Each row was made from one path, in order. Every step used is in the known rows, and no mark comes twice. Write each row's path.
Known rows:
zipep-zimepi-sufeb-nakef: [ 10.4  19.3 -45.7  12.7  -7.7  21.7 -13.8 -14.8   7.3  14.9 -12.8  13.5
 -26.4   0.8  12.1 -20.2   6.7   5.6  -7.9  -0.8   4.7 -21.2  10.0   9.5
  -4.7   2.2  -8.0 -14.7]
supagu-lobu-livevu-sufeb: [ -5.0 -44.7   8.5  11.1 -13.8 -25.1  10.8 -25.9  -9.0  -6.1  13.5  25.7
  16.4 -29.2  -6.3   1.1 -33.4   8.4  30.8   2.5 -12.6 -15.2   6.9 -18.2
 -10.3 -10.3  -1.8 -21.0]
zimepi-zipep: [ 19.3  29.7 -14.2   4.4  15.0   4.4 -11.3  -8.8  -6.8   6.0   0.2   5.8
 -22.1  -2.9   7.6 -20.9   5.7   8.4  -3.3  -6.4  -4.0 -18.5   5.6 -10.9
  -4.8  -0.9   0.2  -9.7]
zipep-zimepi-sufeb: [ 11.1  17.5 -37.6   3.3  -8.0  21.0 -14.2 -18.0   7.7   2.8 -16.4  10.6
 -16.8   0.3  15.0 -25.8  22.1   8.4 -12.9  -4.5   5.4 -17.3  18.6 -12.0
 -18.8  -6.5   2.9  -4.9]
supagu-sufeb-livevu-lobu-nakef: [ -7.7 -35.1   6.7  21.5  -6.2   6.9   2.0 -30.2  13.4   8.4  23.6  14.9
  15.7 -19.2 -23.9   7.8 -26.4 -34.2  11.3  13.5 -14.7   3.7 -21.2 -13.9
  22.3   7.3 -18.5   2.2]
buzim-lobu-supagu-sufeb-livevu: [-11.3  -6.0   7.0  -7.3   3.3  -8.8  13.5 -27.5   5.9   2.2  21.9  19.5
  43.1 -14.9 -17.0   4.5 -22.1  -9.1  16.1  13.8 -24.4  26.1 -20.4  -7.0
  34.4  22.9   4.9  26.1]
lobu-supagu-sufeb: [  3.7  -5.4  10.3  -9.9  -6.3 -14.7  22.6 -26.9  -2.6  -5.2  11.7  27.7
  16.6 -30.9 -30.6   0.3 -13.1 -11.9  31.0   9.9  -4.3  20.2  -2.2 -13.7
   9.0  13.8   2.9  12.3]
livevu-lobu: [-10.3 -27.9  13.7   6.7   8.9  -8.4 -12.4  -9.6   1.2  15.9  -0.9   6.8
   4.5  -1.4   0.5  15.2 -10.0   8.8  15.4   6.5  -4.8 -15.6   1.4 -17.1
  23.2  -3.1 -10.3  -5.6]
lobu-zimepi-sufeb-livevu: [ 12.9  16.0  -9.2  -5.0  19.3  15.7 -12.5   6.3  -0.2   2.8   0.8   3.7
   5.0  -9.2 -11.1 -45.0  12.9 -10.5  -9.8   3.8  12.0  -5.0 -15.2   8.3
  -1.1   6.8  -6.2   2.3]
buzim-lobu-supagu-sufeb-zimepi-zipep: [  5.5   7.0   3.7  -6.7  25.3  -2.5  19.0 -46.4   6.5  -4.3  11.3  25.6
  23.6 -14.5 -20.3  -9.0  -5.2  10.0  19.7  16.7 -40.9   6.5  -4.7 -18.7
  31.5  12.7  -2.3  26.4]
nakef-sufeb-zimepi-zipep: [ 29.4   4.3 -15.6   6.2  -3.1  18.4  -1.3 -17.9  25.8 -25.0  -4.7  -8.4
 -30.1  -6.8 -12.7 -24.6   3.5  14.5  -4.0  11.2 -25.1 -17.6 -14.7 -17.1
  -9.4 -15.6  -5.0   1.3]
buzim-lobu-supagu-sufeb: [-21.3  -8.1  16.9 -15.7   7.9 -16.6  23.7 -31.4   3.9  -2.8  10.9  28.3
  36.6 -18.8 -14.1   6.1 -12.7  -6.5  21.9  20.5 -20.0  30.8  -3.6 -18.4
  32.6  17.4   3.9  27.3]
sufeb-supagu-lobu-nakef: [-11.4 -49.9   9.9  32.2  11.8  -1.1  18.7 -15.6  20.5  26.2  29.1   7.1
  10.4 -10.4 -10.9   7.2  -5.2  -9.1  -0.9  21.4 -35.2   1.2  18.6   7.2
  13.0  -1.7 -15.0  22.5]
sufeb-zimepi: [ 15.4  -9.5  -1.0   8.0   9.7  15.8   3.9 -12.5  11.5  -8.4   1.3  -9.7
   3.0   8.2 -16.1  -0.9   6.3  15.0  -1.3   2.9 -22.1 -15.4  -7.4   9.7
   2.4  -6.2  -6.5  11.0]
livevu-lobu-supagu-sufeb: [ -7.1 -33.4  22.4  -2.0   6.0 -21.3   7.0 -33.8  -0.4  11.3   8.9  31.8
  20.6 -29.2 -27.2  15.3 -19.8  -0.9  42.9  15.9  -8.8   3.6  -0.4 -28.3
  30.3   9.6  -6.0   4.2]
livevu-lobu-nakef-sufeb-zimepi: [-21.3 -67.4  23.2  23.0   6.1   7.1   4.6 -38.1  33.4 -17.2  -0.4   2.2
  -4.1   1.1 -29.0  11.8 -10.1  -3.1   6.6  27.1 -15.7 -12.4  -0.8 -20.6
  18.1 -10.2 -29.7  14.2]
livevu-sufeb-supagu-lobu-buzim: [  2.5 -46.5  -9.1   5.8  -3.6   6.5  27.1  -3.4  -5.0   1.8  18.9  21.6
  21.6 -36.0   2.3 -15.6  -6.1  -2.2   0.5  15.6 -39.1  -4.7  -0.1 -15.3
  14.2 -17.2  23.3   4.5]
sufeb-nakef: [ -1.4   2.0  -9.6  12.0   0.3  -0.8   1.0   3.7   0.4  12.6   6.8   3.1
 -13.0  -0.4  -1.4   6.1 -19.1  -5.6   7.1   6.4  -0.6  -4.5 -10.6  24.2
  15.9   9.7 -14.5 -12.4]
buzim-lobu-nakef-sufeb-supagu: [-39.0 -41.0  11.4  12.1   3.7  -1.0  20.0 -24.1  43.4 -14.8  16.7   4.6
  15.1   2.8  -7.7   6.5  -2.8 -20.1 -20.4  39.9 -29.8  36.6  -0.9 -16.1
  33.4  11.5  -9.4  37.9]
nakef-lobu: [  8.1 -15.4  12.2 -12.7   8.3  -8.8  -5.8  -0.1   5.8   7.6   4.6 -10.5
  24.6  11.5   1.8   0.3   1.0  -1.9  -0.8   1.6 -23.1  -9.1  13.0  -3.0
  16.6 -11.9   1.4  -4.0]
zimepi-sufeb-nakef-lobu: [ 11.5   2.7  -3.9  -5.9   3.2  -0.4 -11.2   2.8   8.4  26.0  -7.1  -4.7
   1.3  -4.4  15.9 -19.9  -6.8  -9.7  -3.7  13.4  -9.5  -9.2   3.1   5.3
  31.1 -11.5 -16.2 -29.1]
nakef-sufeb-duzab: [ -8.5  -1.7  -3.6  -1.8 -20.9  -1.0  -1.2   6.9  30.3  -2.5  -7.8  -6.6
 -17.9 -20.5  -2.0 -14.5  -4.9   0.5   5.7  21.8   8.0  29.3 -40.0 -30.7
  -2.8  -4.8  12.5 -10.8]
zipep-zimepi-sufeb-supagu-lobu: [ 17.9  -4.0 -37.8  17.7  -3.5  16.9  -6.5 -16.2  18.4  31.3   2.2  12.8
  -9.0 -12.1  13.4 -22.6  17.3  15.5  -9.2   6.9 -26.3 -19.9  24.8  -8.0
  -7.1 -11.6   3.2   4.3]
buzim-lobu: [-23.9  -2.5   7.2  -6.6  13.3  -3.7   1.5  -7.0   4.9   0.3   1.0   3.9
  20.9   8.2  13.3   5.9  -0.6   2.7  -5.6  11.1 -15.5  10.9  -1.9  -4.9
  24.9   4.7   1.0  15.5]
buzim-lobu-nugova: [-37.7   6.8  11.9  -8.4  12.6 -18.9 -13.8  -4.8 -19.5  -6.7   8.6 -15.7
  39.8   0.0  20.4  -3.7   7.4   4.3 -10.0  11.1 -10.9  10.1   1.5  -5.4
  23.3   9.1   8.6  34.3]
zipep-zimepi-sufeb-livevu-lobu: [ 15.1   0.1 -37.1  16.2  -6.4  23.1 -34.3 -19.2  14.2  19.8  -4.8   7.2
  -5.7   5.3   9.4 -17.4   8.1  14.2  -9.7  -5.5  -3.2 -32.8   2.1  -8.4
   1.9  -1.8  -5.0  -9.3]
sufeb-nakef-lobu-livevu: [  4.7 -27.3   2.5   6.6  -1.9 -27.0  -6.5 -15.6   3.8  10.8  20.0   0.5
  14.6  16.1 -10.6  22.5 -25.2  -6.7  11.2  17.4 -18.0  -2.8  -1.4  14.7
  29.4  13.5 -18.8 -23.7]
nugova-lobu-nakef: [-44.5 -31.8  23.7  25.4  19.5   4.8  -4.9 -10.7 -12.9 -21.2  11.4  11.3
  14.4  16.3 -13.0  21.7 -12.3 -19.8 -11.7  31.9   7.3  -4.6  21.0  11.0
   4.8  -2.7 -31.5  37.4]
zimepi-sufeb: [  7.5  11.6  -4.5  -6.5  -3.2   7.9  -7.8  -1.5   2.6   8.2 -16.4   2.7
  -6.2 -13.6  14.9 -26.2   9.4  -3.1  -9.2   6.8   8.5   1.8  -0.2 -12.8
   1.4 -10.9  -3.4 -15.4]
buzim-lobu-livevu: [-24.9 -19.3   8.2   0.7   3.1 -22.6  -1.2 -29.8   2.1 -10.1  12.0  11.2
  27.1  16.7   0.7  22.8  -7.3   2.5   0.4  20.6 -10.9  21.0  -7.6 -13.1
  20.1  21.3  -5.1   7.6]

Write each row's path:
[  7.4   3.3 -34.9  15.7  -4.1   4.2 -19.4 -15.4   0.9  24.8   8.4  -3.4
   5.6 -18.1  18.9 -29.7  25.8  17.0 -11.3   8.5 -21.4 -20.5  28.2  -7.1
  -8.7  -9.0   8.2  18.2] => zipep-zimepi-sufeb-supagu-lobu-nugova
[ -1.2 -30.6  10.7  -5.3  -6.1 -30.6  -7.4 -15.9  12.4  -5.1  15.8   9.1
  36.0  -9.7  -9.2  -6.6 -20.5   1.3  14.0  12.5 -14.4  13.4 -12.4 -32.8
  18.2   7.0  15.5 -33.6] => nakef-lobu-livevu-sufeb-duzab
[-25.0 -28.6  12.5  14.7  -4.5 -19.1 -11.7 -12.6 -19.8 -40.3  19.3  25.4
  26.2  -4.2 -13.6  19.3 -32.1   0.2   6.5  26.3   6.7  -2.4   4.8 -11.8
   2.4   6.1  -9.2   3.7] => nugova-lobu-livevu-sufeb
[ 20.2  -4.6  -4.7   0.9  -7.2  15.5  19.4 -21.1  12.2 -10.4   8.4   6.5
   5.4 -21.3 -23.8  -4.6  -4.1 -10.4  11.3   8.9 -30.1   3.9 -20.2  -8.8
   2.3  -8.7  -4.2   6.8] => supagu-sufeb-zimepi
[  5.8  13.7 -12.5   5.0  -1.8   8.2  -5.7   2.1   2.9  19.8 -11.4   2.8
 -16.5 -13.7  14.7 -19.8  -9.4  -8.6  -1.8  13.6   8.6  -1.8  -9.0   9.2
  16.6  -1.7 -16.4 -25.3] => zimepi-sufeb-nakef
[-26.7 -53.8  18.7  18.6  -6.5   0.0  21.4 -24.0  16.0  -7.1   1.1   6.9
  -9.4 -20.7 -11.4  -3.8 -16.5 -13.7  13.4  18.8 -10.5  -6.9  14.4  -9.7
 -15.2 -24.0 -21.7  11.3] => supagu-lobu-nakef-sufeb
[  3.2 -16.9  -1.7  -3.5  -1.3  -7.9   6.7   3.4   8.1  -4.9  10.2   9.5
  16.8 -18.0  -0.9 -15.3 -34.9  -7.7  13.4  -2.4 -20.9 -16.4   3.1   3.4
  31.0  -4.5   2.0 -29.0] => livevu-sufeb-nakef-lobu
[ -2.6 -19.7 -28.6  28.5  -0.5  27.1 -25.0 -36.3  17.9  13.3  -3.0  10.6
  -3.7  10.8   0.0 -14.4   7.9  -2.0 -14.4   1.6   0.1 -29.4  12.8  -7.1
   0.1   3.7 -16.2   1.4] => zipep-zimepi-sufeb-livevu-lobu-nakef
[  5.9 -41.6   2.6  23.0  -4.8 -22.6   7.6 -17.7  12.9  26.1  34.4   9.6
  15.9  -8.0 -10.9  21.3 -10.7   8.6  10.6  24.0 -35.2   6.1   3.1  -2.2
   9.3   7.6  -6.4   1.4] => sufeb-supagu-lobu-livevu
[  0.2  12.6  -8.0  -4.7  26.0   8.0  -2.0   6.1  -5.5   8.3  -5.6  15.3
 -13.4 -17.4  -6.6 -36.9   5.6 -13.5   1.7  13.3  17.3  -2.6  -6.0  13.8
  10.6   8.6 -18.1  -8.6] => lobu-zimepi-sufeb-nakef
[  2.5 -49.2  -8.3   4.4 -19.1   6.5  21.5  -4.7  13.8   0.7  13.2   0.3
  -2.6 -22.4  -2.5  -3.9   5.2  -5.1  -7.6  36.1 -37.2  10.1 -12.4 -17.3
   4.2 -23.1  10.4  18.2] => nakef-sufeb-supagu-lobu-buzim
[-22.7 -18.2  19.1   5.0   8.1 -23.7 -30.5  -8.1 -23.7   8.0   6.9 -12.5
  22.6  -8.5   6.2   5.2  -0.9   9.4  10.9   8.3  -0.3 -16.4   5.5 -16.0
  22.6  -0.1  -3.5  12.6] => livevu-lobu-nugova
[ 20.6 -29.4  -2.5  19.7   3.9 -10.0   4.7 -40.5  -4.6  -8.5  13.4  23.1
   2.8 -26.1 -13.4 -15.2 -23.5  25.1  27.0   0.5 -34.0 -37.5   5.3 -18.1
 -11.5 -14.0  -6.1 -19.7] => supagu-lobu-livevu-sufeb-zimepi-zipep
[  1.1  10.5  -0.4 -13.1  24.9   9.0  -2.8   2.0  -7.2  -1.5  -9.7  12.7
  -2.2 -16.7  -7.1 -43.8  21.8  -8.6  -2.7   9.6  16.5  -0.1   2.2  -5.2
  -3.2   0.2  -5.1   3.3] => lobu-zimepi-sufeb
[ -0.2 -11.0  -3.7   6.7  14.0  -9.0   2.2 -45.7   8.5 -29.7  13.3  21.3
  20.5  -1.2  -6.5  -9.0 -14.8  17.6   3.9  10.3 -34.9  -7.5  -8.9 -24.4
  21.3  14.0   1.4  -3.3] => buzim-lobu-livevu-sufeb-zimepi-zipep
[ -7.2  -8.2   2.5  -5.2  -1.1 -22.3  -7.1   5.8 -12.3 -11.3  15.0  -6.5
  30.5 -24.4   5.8 -21.0 -28.0  -6.9  10.4   1.1 -16.9 -16.9   6.4   3.4
  31.5  -0.5   8.3 -13.9] => livevu-sufeb-nakef-lobu-nugova
[-15.9 -51.1   9.6  26.2 -11.7   6.6  12.1 -20.7  20.3  -2.3  10.7  -0.2
  -1.4 -17.5 -14.2  -6.0 -24.7 -15.1   7.0  13.3 -15.2 -10.6  -1.7   1.9
 -11.9 -18.8 -22.5  11.3] => supagu-lobu-nakef-sufeb-livevu
[ -3.6 -10.8   0.2   2.8  26.1   2.6   5.0   0.9 -12.9  27.6  -3.6  17.4
  -8.1 -31.0  -0.8 -34.7  -6.3  -2.0  22.0  12.3  -1.2 -23.0   6.2  15.6
   2.2 -17.1 -23.6  -6.5] => supagu-lobu-zimepi-sufeb-nakef
[-21.8   3.9  12.4  -1.5  35.4   7.7 -18.6  11.4 -25.0 -14.2  -1.3  16.2
  12.4  -4.0  -6.9 -20.6   6.8  -6.6  -7.6  31.7  18.6 -10.4  11.2   0.5
   2.9  -8.0 -21.5  25.2] => nugova-lobu-zimepi-sufeb
[-24.9 -46.7  19.9  20.4  11.5  -0.3  16.8 -23.1  -1.5  10.4   5.4  10.8
   2.5  -9.2  -7.3   2.1 -11.2  -9.3  11.5   7.5 -10.7 -16.6  23.8   5.7
  -8.7 -18.3 -22.3  11.5] => supagu-lobu-nakef
[  2.8  -4.2   1.2   0.3  -5.4 -14.3  25.3 -22.9  -1.5   5.9  15.7  28.8
   6.5 -30.8 -31.5   5.9 -27.4 -15.8  36.5  14.2  -4.1  18.0  -9.5   6.2
  23.0  20.9  -7.6   2.1] => lobu-supagu-sufeb-nakef
[-27.7 -23.8   1.0   5.7  -2.7 -23.6   7.4 -26.9   5.1 -17.8  17.4  27.1
  25.7  -4.6  -1.2  12.0 -37.0  -0.9  11.2  16.7 -13.1  13.3 -14.2  -6.5
  34.2  25.9  -3.8 -11.9] => buzim-lobu-livevu-sufeb-nakef
[ 31.4   7.2  -3.2  -0.2  11.7   1.0  18.5 -42.8   2.8  -6.9  10.4  23.6
   4.3 -24.9 -37.2 -15.2  -3.4   6.1  28.6   7.3 -26.2  -3.0  -4.0 -11.7
   7.5   9.2  -2.5  13.0] => lobu-supagu-sufeb-zimepi-zipep
[ 22.5  21.4 -46.5  12.8 -13.5  28.1 -24.3 -13.9  12.4   8.4  -4.6   2.9
  -9.4   6.0   9.9 -27.5  13.0   6.8 -19.7  -9.7   0.1 -21.8   1.5   1.7
 -15.8   1.4   3.8  -3.3] => zipep-zimepi-sufeb-livevu
[-46.8 -35.6  17.8   3.5   3.5   2.1  16.9 -27.8  28.3 -27.3   0.3   5.9
  10.1   4.5  -4.2   2.4  -7.4 -19.3 -10.6  28.9 -11.5  24.3  -0.1 -17.0
  18.5   1.7 -13.1  29.5] => buzim-lobu-nakef-sufeb
[-24.6 -37.1  10.7  12.8 -12.6   4.7  16.8 -21.5  25.7 -31.4   0.0   1.7
 -12.0  -5.4 -19.9  -3.1  -5.2 -24.9  -5.0  20.7   5.5  16.2   3.6 -12.5
  -7.3  -2.0 -15.1  13.1] => lobu-nakef-sufeb
[  5.2 -35.6  12.2  -6.3  -9.2 -28.9  -2.2 -21.5   6.1 -21.7  16.1   8.6
  36.7  -2.7 -12.3   0.4 -21.0  -1.6  11.1   4.4 -20.7  -2.7   9.9 -22.7
  15.6   2.6   6.6 -24.7] => nakef-lobu-livevu-sufeb
[  8.6 -13.4 -10.7   7.5  -6.5  -1.2  12.2   5.0  22.8  -8.2  21.8  14.1
  16.4 -27.5  -6.6 -14.8 -12.1  -1.8  -3.4   4.8 -23.3  10.0  -3.2 -13.5
  20.4   8.6  18.7  -2.5] => livevu-sufeb-supagu
[ 10.4  -6.0   5.3  -8.6   8.6 -12.5  -3.7  -9.0   4.5  23.3  -4.0   5.5
  12.5  -7.1   0.4 -17.7 -11.2  -2.7  11.1  15.7  -8.7  -4.3  11.0   8.8
  37.2   0.9 -13.9 -19.4] => zimepi-sufeb-nakef-lobu-supagu
[  6.9 -24.2  21.1 -16.5  14.6 -25.7   2.8 -15.6   1.5   5.2   7.2   0.8
  37.0   8.5 -18.9   2.8  -3.4   7.3  17.0   4.4 -19.5  -3.5  24.2  -1.0
  24.2   3.1   1.6   7.8] => nakef-lobu-supagu
[-36.2 -31.8   8.8  12.1  -2.7   8.4   7.5 -23.1  33.0 -22.3  10.2  -0.1
  17.6   7.6  -8.3   0.1 -14.3 -21.6 -16.9  24.9 -15.5  20.0 -16.7  -4.2
  20.5   9.9 -13.7  28.0] => buzim-lobu-nakef-sufeb-livevu
[-10.4 -17.0   5.5   2.3  34.4  -0.9 -14.3  -5.4  -2.8  22.0  -6.1  20.3
  -6.5 -16.0  -7.7 -17.0  -2.4  -2.7  17.6  18.8   9.2 -19.6  -2.9  -2.3
  32.3   3.0 -26.3 -11.8] => livevu-lobu-zimepi-sufeb-nakef
[-19.5 -26.1  11.0  31.7  18.5  18.5  -5.9 -25.4   8.0 -40.5   8.9   4.2
 -10.9   9.2 -24.2   0.5 -10.2  -5.8 -13.4  39.4 -11.5 -18.8   9.7  -3.1
  -2.7 -13.8 -34.8  35.1] => nugova-lobu-nakef-sufeb-zimepi-zipep
[ 15.2   9.7  -7.1  -2.7  41.6  -4.2  -8.9   0.7  -6.2  17.3  12.9   7.1
  -3.7   5.3  -9.4 -24.5  -4.7  -5.3   8.4   4.7 -17.4 -26.8   8.0  18.8
  23.8   5.8 -15.3 -11.3] => sufeb-nakef-lobu-zimepi-zipep
[  1.3 -31.1  -0.9   6.5  17.2  -5.7  19.4   3.9  10.8   2.7  25.8  26.9
  19.7 -44.1 -16.9 -30.3 -11.4   3.2  17.1   5.5 -29.2  -9.2   8.0  -7.4
  10.0  -2.7  10.9   8.3] => livevu-sufeb-supagu-lobu-zimepi
[ 19.0  11.7 -44.3  13.5  -6.5  20.2 -12.6 -14.0  24.3  16.5   0.9   7.9
 -11.4  -0.8   9.7 -20.8  27.1   9.3 -22.2   7.8 -14.2  -5.3  16.0  -8.6
  -2.3   3.8   7.6   6.3] => zipep-zimepi-sufeb-supagu
[ 13.2  -6.3 -27.9  13.4  -2.1  10.3 -26.3 -32.2   9.8  19.0  -4.0  16.8
   5.5   3.0  -6.2 -14.2   4.5  21.3   5.3  -2.5  -1.1 -30.4  10.1  -6.7
   6.3  10.3  -4.4   2.0] => zipep-zimepi-sufeb-livevu-lobu-supagu
[ -2.6 -25.6  -0.8   5.6 -18.2 -22.0   4.1 -25.2  -1.1 -31.2  12.9  23.5
  15.1 -16.8 -15.2   1.6 -23.7  -0.9  12.6   3.7   3.1   8.0  -6.4 -20.5
  -1.9  14.7   5.8 -23.0] => lobu-livevu-sufeb
[  4.0 -19.9   2.1  16.4   2.4   2.3 -24.7  -4.4   6.6  20.4  13.6  -4.1
  13.8   5.3  -3.2  11.1 -19.3   5.7   5.5  -1.6 -11.5 -20.1 -20.2   1.0
  24.0   5.3  -9.1  -5.6] => sufeb-livevu-lobu
[  4.8 -33.5   3.2 -21.5   7.5   5.5   3.5  -6.3 -20.8  -4.6   0.8  -8.1
  29.4  18.3   7.2  -2.6  18.6 -11.1 -16.5  15.8 -28.9  -6.5   7.8  -6.9
  15.4 -20.5  13.9   6.4] => nakef-lobu-buzim
